Each row comes from the steps of one walk. Every step used is in the known rows, and no mark comes twice. Write the walk behind each row, first mark first.
Known rows:
gido -> delu -> gafo: [-1.01  1.11 -0.52 -0.64  1.00  0.96 -0.46 -0.89  0.80 -1.65  0.66 -1.74
  3.30  1.17  2.99 -0.94 -3.75 -2.73  0.09 -1.52 -0.63 -0.64  3.58]
gafo -> delu -> gido: [ 0.11 -0.72  1.21 -2.49  0.01  0.13  0.92 -5.55  0.10 -1.68  0.04 -0.09
  2.16 -2.37  3.39  1.84 -1.06  3.38  1.02 -0.76 -0.54 -0.11 -1.02]
duse -> vobi -> gido: [ 0.54  2.30 -1.10 -0.70  2.50 -0.61  0.25 -0.56 -5.71  0.17  0.68  3.10
  1.72 -0.55 -1.04  5.29  2.22  4.15  0.35 -1.84  0.52 -1.85  2.13]
gido -> delu: [ 1.14  1.31 -1.64 -0.33  0.46  0.57  0.65  1.67 -0.57 -1.83  0.84  0.27
  3.15  0.53  2.25  0.54 -3.13 -1.83  0.73 -0.86 -0.74 -0.68  0.32]
delu -> gido -> vobi -> kede: [-1.92  4.15 -2.16  1.01 -1.73 -1.22 -0.35 -2.31  2.22 -1.26 -0.87 -0.69
  4.61  1.08 -1.74  1.15 -2.98  3.55  0.19  3.30  0.07  0.75  0.34]
kede -> delu -> gido: [-2.36  0.94  0.57 -4.27 -0.45  0.85 -1.51 -0.72  1.89 -1.04  0.22  0.36
  1.94 -3.83  2.16  1.96 -1.65  5.31  2.53 -1.45 -1.15  0.75  0.03]
gafo -> vobi -> kede -> delu -> gido: [-1.44 -1.46 -2.52 -4.66 -1.61 -0.32 -2.42 -1.18  0.29 -3.19  0.78  0.28
  3.19 -1.75 -2.21  1.41 -0.60  4.56  1.62 -2.73  0.10  2.19 -0.16]
damav -> gafo -> delu: [ 4.04 -1.92 -1.90 -5.79  2.61 -0.73 -1.65 -4.26 -0.31 -2.47 -1.27  0.99
  1.87 -1.00  2.69  0.26 -1.71  0.39  0.28 -0.54 -0.28 -3.94 -3.12]
kede -> vobi -> gido -> delu: [ 2.26  0.96 -1.50 -3.91 -0.32 -0.15  1.33  1.22 -1.90 -0.38  2.28  2.78
 -1.38 -1.05  0.25  0.63 -2.72  0.01  0.85 -1.56  0.10 -6.02  1.02]
delu -> gido: [-2.55  1.25 -0.09  0.20  0.10  0.15  0.73 -2.62  0.77 -1.11 -0.55 -0.11
  2.85 -0.78  2.54  2.36 -0.49  4.15  1.01 -1.14 -2.00 -1.44 -0.20]
gafo -> damav -> kede: [-0.40  0.51  4.38  3.19  2.09 -1.76  0.30 -0.52 -0.46 -2.35 -3.54  0.33
 -0.15 -1.96  2.15  5.86 -2.72  0.40  1.00  4.87 -3.85 -1.46 -0.58]
kede -> delu -> gafo: [-1.14  0.92  0.54 -4.30  0.62  0.81 -3.52 -0.58  2.01 -1.70 -0.59 -0.47
  2.57 -2.46  1.64  0.94 -2.50  1.58  1.68 -2.08 -0.53 -0.22  4.32]
duse -> vobi: [ 0.64  3.35 -1.44  0.98  3.13 -0.35 -1.56 -0.04 -2.37 -0.81  0.12  1.87
  2.78  2.55 -0.82  3.44  1.47  2.07  0.34 -0.52 -0.15  0.28  2.27]
delu -> kede -> vobi: [ 5.28  2.14 -0.44 -0.55  1.77 -1.35 -0.67  0.67  1.14 -1.49 -1.20  1.06
 -2.44 -0.15 -1.46  0.29 -2.11  2.58  0.64  0.45 -1.30 -4.91 -0.32]
damav -> gido -> delu: [ 1.58  1.21 -3.14 -0.93 -0.62  2.85  2.43  2.81 -0.62 -4.06  0.46  0.10
  1.86 -0.49  3.16  0.08 -2.98 -1.11  0.82 -1.59 -2.76  1.58  1.79]
delu -> gafo: [-1.14  0.73 -0.08  0.25  1.30 -0.03 -1.25 -2.35  0.69 -1.62 -1.18 -1.19
  3.59  0.79  1.64  1.47 -1.72  0.36  0.38 -1.62 -1.08 -2.28  4.34]
duse -> vobi -> kede -> delu: [ 1.90  3.54 -2.28 -2.77  0.47 -0.48 -3.11  2.11 -2.31 -1.78  0.31  1.74
  3.81  2.74 -4.18  3.10  1.27  4.34  1.48  1.10  0.89  1.96  0.80]
gido -> vobi -> kede -> delu -> gafo: [-0.46  3.49 -1.77 -3.76 -1.32 -0.66 -4.75 -0.22  3.13 -1.56 -1.03 -1.26
  4.45 -0.16 -2.79 -0.40 -4.57  1.41  0.70  2.28  1.38  2.14  4.70]
vobi -> gido -> delu -> gafo: [-1.09 -0.15  0.19 -2.20  0.33  0.76  0.90 -1.43 -2.65 -0.70  0.95 -0.50
  2.49 -2.14  2.86  0.58 -3.38 -0.62  0.14 -2.90 -0.04 -2.50  3.62]
kede -> delu: [ 1.23  0.66 -0.50 -4.35  0.27  0.25 -2.59  2.18  0.33 -1.55 -0.03  1.58
  2.40 -2.87  1.00  2.42 -1.89  3.02  2.31 -1.72 -0.90  0.12  1.38]
duse -> vobi -> kede: [ 1.83  3.50 -2.90  1.84  0.87 -1.03 -0.87  0.43 -3.10 -1.88 -0.38  1.35
  4.60  5.65 -4.16  3.42  2.23  2.81 -0.05  1.61  0.14 -0.22  0.78]
gido -> vobi -> kede -> delu: [ 1.59  3.50 -2.68 -3.64 -1.78 -1.06 -3.74  2.31  1.99 -1.84 -0.54  0.89
  4.23 -0.61 -3.24  1.08 -3.99  2.49  1.43  2.90  0.86  1.98  1.47]
gafo -> vobi -> gido -> delu -> kede: [ 4.03 -2.55 -1.80 -1.75  1.84 -0.62  0.97  0.72 -4.86 -1.86  1.32  0.96
 -0.33 -4.99  0.33  0.84 -3.04  0.68 -0.40 -4.54  0.45  0.16 -0.69]
kede -> vobi: [ 2.20  1.77 -1.90 -1.79  0.73 -0.90 -0.92  0.25  1.41 -1.43 -0.18  2.28
 -0.29  1.76 -0.83  1.54 -0.97  0.91  0.97 -0.51 -1.26 -5.73  1.73]
damav -> kede: [ 1.16  0.74  2.91  0.23  4.02  0.40  0.02  0.51  0.23 -1.97 -2.60  1.80
  1.36 -1.73  1.21  4.45 -1.71  1.06  0.19  1.64 -3.04 -0.94  0.18]
gido -> delu -> kede: [ 4.46  1.63 -0.06  0.82  1.65  0.21  0.66  2.10 -0.74 -1.96 -0.41 -0.81
  1.22 -0.97  1.80 -0.59 -4.20 -0.19  0.01 -0.25 -1.10  0.49 -1.71]

Which walk is each row?
[-1.37  1.23  4.07  0.37  1.80 -0.98 -0.55 -1.61  2.79 -2.43 -1.68 -1.10
 -3.12 -0.15  2.23  0.65 -5.75 -4.48 -0.06  5.56 -2.56 -3.53  2.58] => gido -> delu -> gafo -> damav -> kede -> vobi
[-2.97  2.28 -0.78 -1.76 -2.41  0.43 -3.37 -0.54  3.30 -3.45 -1.45 -1.93
  0.43 -4.58  2.94  0.75 -5.75  0.58  1.63  3.24 -1.56  4.30  6.75] => kede -> delu -> gafo -> damav -> gido -> vobi
[ 5.14  1.05  0.01 -2.01  1.48 -1.45  0.53  0.21 -2.43 -0.53 -0.67  2.32
 -3.49 -3.11 -1.72  1.98 -1.32  5.07  0.41 -0.97 -0.92 -6.89 -0.52] => delu -> kede -> vobi -> gido
[-0.55  0.90 -2.20 -1.02 -0.36  3.23  1.20  0.27  0.64 -3.90  0.21 -1.94
  2.39 -0.31  3.77 -1.44 -3.89 -2.15  0.12 -1.77 -2.49  1.61  4.89] => damav -> gido -> delu -> gafo
[-2.75  3.42  3.88 -4.38  2.84  0.88 -3.12 -0.23  4.75 -0.61 -1.76  1.62
  0.43 -7.19  1.30  2.34 -5.16  3.72  0.77  4.00 -1.19  4.33  0.85] => damav -> kede -> delu -> gido -> vobi
[-1.20 -3.25 -1.80 -2.54  1.51 -0.48 -1.37 -3.67 -3.42 -1.80  0.54  0.73
  2.09 -3.02  0.44  2.62 -0.41  0.98 -0.17 -5.82  0.26 -2.58  5.73] => delu -> gafo -> vobi -> gido
[ 1.98  1.06 -1.76 -3.47 -1.65 -0.43 -1.97  2.15 -0.29 -2.62 -0.74  0.68
  3.80  0.06 -2.32  2.38 -1.43  3.78  2.15  0.29 -0.68 -0.63 -0.16] => vobi -> kede -> delu
[-1.51  0.33  0.20 -0.64 -3.31 -2.05 -2.51 -1.32  0.09 -3.01 -1.81 -2.92
  3.12  0.49 -0.59  2.40 -2.89  1.96  2.58  2.76 -1.12 -1.06  2.23] => vobi -> kede -> delu -> gafo -> damav
[ 4.10  1.91 -1.33  1.59 -1.72 -0.08  2.23  2.34  0.40 -4.51 -0.71 -1.23
 -4.86 -1.38  1.64 -1.01 -5.05 -0.59  0.85  3.07 -3.41 -1.28 -0.67] => gafo -> damav -> gido -> delu -> kede -> vobi
[-1.11 -3.33 -1.05 -7.14  1.11  0.02 -3.53 -1.81 -2.38 -1.61  1.16  1.57
  1.14 -6.21  0.49  2.10 -1.29  2.40  1.47 -6.43  0.82 -0.26  5.25] => kede -> delu -> gafo -> vobi -> gido
[-1.55 -0.02  4.98 -0.24  1.73 -2.03 -0.10 -3.60 -0.63 -1.12 -2.55  0.67
 -4.24 -3.44  0.56  4.61 -2.97  0.99  0.27  3.83 -2.74 -7.36  3.05] => delu -> gafo -> damav -> kede -> vobi -> gido
[ 1.62  3.54 -3.43  1.32 -0.93 -1.58 -1.35  0.39  0.91 -1.45 -1.17  0.45
  5.12  2.50 -3.09  1.74 -3.11  1.07  0.01  3.25  0.44  0.16  1.50] => gido -> vobi -> kede
[ 2.33  0.40  2.87 -3.32  3.29 -0.56  0.45  0.13 -1.27 -0.67 -1.41  4.31
 -3.15 -3.56 -1.09  4.70 -1.37  3.01  0.01  1.21 -2.19 -6.42  0.94] => damav -> kede -> vobi -> gido
[-2.76 -0.03  0.14 -1.76 -2.39  0.87 -1.56 -0.21  0.84 -4.46 -1.64 -2.12
  0.10 -3.75  3.53  1.86 -3.12  1.65  2.55  0.68 -3.41  1.49  5.05] => kede -> delu -> gafo -> damav -> gido
[ 5.49  2.25 -0.89 -1.20  1.36 -0.40  0.11  2.21  1.14 -1.51  0.49  0.35
 -2.38  0.26 -0.14 -1.88 -4.32 -0.58  0.08  0.79 -0.78 -3.17 -1.11] => gido -> delu -> kede -> vobi
[-1.46  2.37 -0.42 -1.69  2.67  0.66 -0.14 -1.62 -4.61  0.35  2.14  0.47
  2.13  0.05  0.98  1.41 -0.70 -0.26 -0.41 -1.83  1.24 -0.33  4.48] => duse -> vobi -> gido -> delu -> gafo
[ 0.52  1.09  3.81  1.30  1.74 -2.50 -0.28 -0.57  1.61 -2.29 -2.96  1.66
 -3.47 -0.94  0.17  4.51 -2.79  0.12  1.08  5.88 -3.62 -5.09  0.39] => gafo -> damav -> kede -> vobi
[ 6.78 -0.50  1.01 -1.15  2.16 -0.81  0.27 -2.41 -1.76 -2.21 -1.39 -0.09
  0.62 -2.77  1.32  1.31 -2.27  2.30  0.28 -0.14 -0.24  0.23 -1.79] => gafo -> delu -> kede
[-2.72  0.37  4.75  2.41  2.14 -0.62  0.12 -1.82  0.80 -2.66 -2.41 -2.48
  0.49 -1.31  4.20  2.21 -5.72 -3.89  0.16  4.87 -2.74 -0.14  2.02] => gido -> delu -> gafo -> damav -> kede
[-1.18 -1.99 -2.44 -1.33  1.74  0.42 -1.89 -1.44  0.04 -2.89  1.61 -0.90
  3.13  0.20  1.89 -1.55 -3.37 -4.74 -0.44 -4.51  0.35  1.33  4.84] => gido -> delu -> gafo -> vobi
[ 0.34  2.97 -3.05 -0.75 -4.72 -0.82 -1.79  2.09  1.16 -4.59 -1.64 -0.54
  1.74 -1.97 -1.12  2.38 -4.45  2.53  2.08  5.13 -1.56  4.10  2.40] => gafo -> damav -> gido -> vobi -> kede -> delu
[-2.86  1.95  5.08  1.69  3.83 -0.71  0.37 -2.48 -4.53 -0.72 -0.90 -0.39
 -1.27 -2.39  2.01  4.56 -2.66 -1.01 -0.51  4.21 -0.92  0.17  3.11] => duse -> vobi -> gido -> delu -> gafo -> damav -> kede
[ 7.93 -0.04  0.34 -3.16  1.84 -1.42 -0.47 -2.41  0.26 -2.17 -1.23  1.46
 -2.94 -1.47 -0.63 -0.09 -2.37  1.90  0.01  0.87 -0.15 -3.48 -1.32] => gafo -> delu -> kede -> vobi
[ 0.48 -0.03  4.01 -0.36  1.24 -2.48  0.84 -1.44 -1.85 -1.46 -2.41  2.88
 -4.56 -3.83  0.02  5.95 -2.18  2.31  1.04  4.16 -2.85 -7.15  0.31] => gafo -> damav -> kede -> vobi -> gido
[ 0.76  3.12 -3.54 -0.21 -0.37  1.53 -0.27  1.32  1.56 -2.92 -0.89  1.37
  2.52 -1.85  1.43  1.23 -3.47  0.89  0.35  0.93 -1.93  2.57  4.12] => damav -> gido -> vobi
[-1.45  1.54 -0.57 -3.46 -2.54  0.02 -1.04 -0.52  0.91 -2.13 -0.51 -0.45
  3.77 -0.85 -1.24  1.98 -0.96  6.09  2.40  0.21 -0.99  0.16 -1.40] => vobi -> kede -> delu -> gido
[ 1.92  0.75 -1.47 -3.14  0.51 -0.93  0.60 -0.25 -2.00 -0.23  0.53  3.43
 -1.52 -1.39 -0.92  2.76 -0.38  3.14  1.18 -1.83 -0.72 -8.01  1.82] => kede -> vobi -> gido
[ 0.09  0.72 -0.84 -4.18  0.24  0.24  0.35 -1.36 -0.55 -0.52  1.80  0.66
 -1.09 -0.80  0.94 -0.90 -3.27 -1.01  0.32 -1.94  0.20 -6.12  4.27] => kede -> vobi -> gido -> delu -> gafo
[-1.64  3.93 -1.00 -3.13 -0.10 -0.11 -2.17 -0.48 -1.02 -1.36  0.49  0.56
  3.19  1.30 -3.24  2.68  1.51  6.73  1.80  1.29  0.43  2.54 -0.57] => duse -> vobi -> kede -> delu -> gido
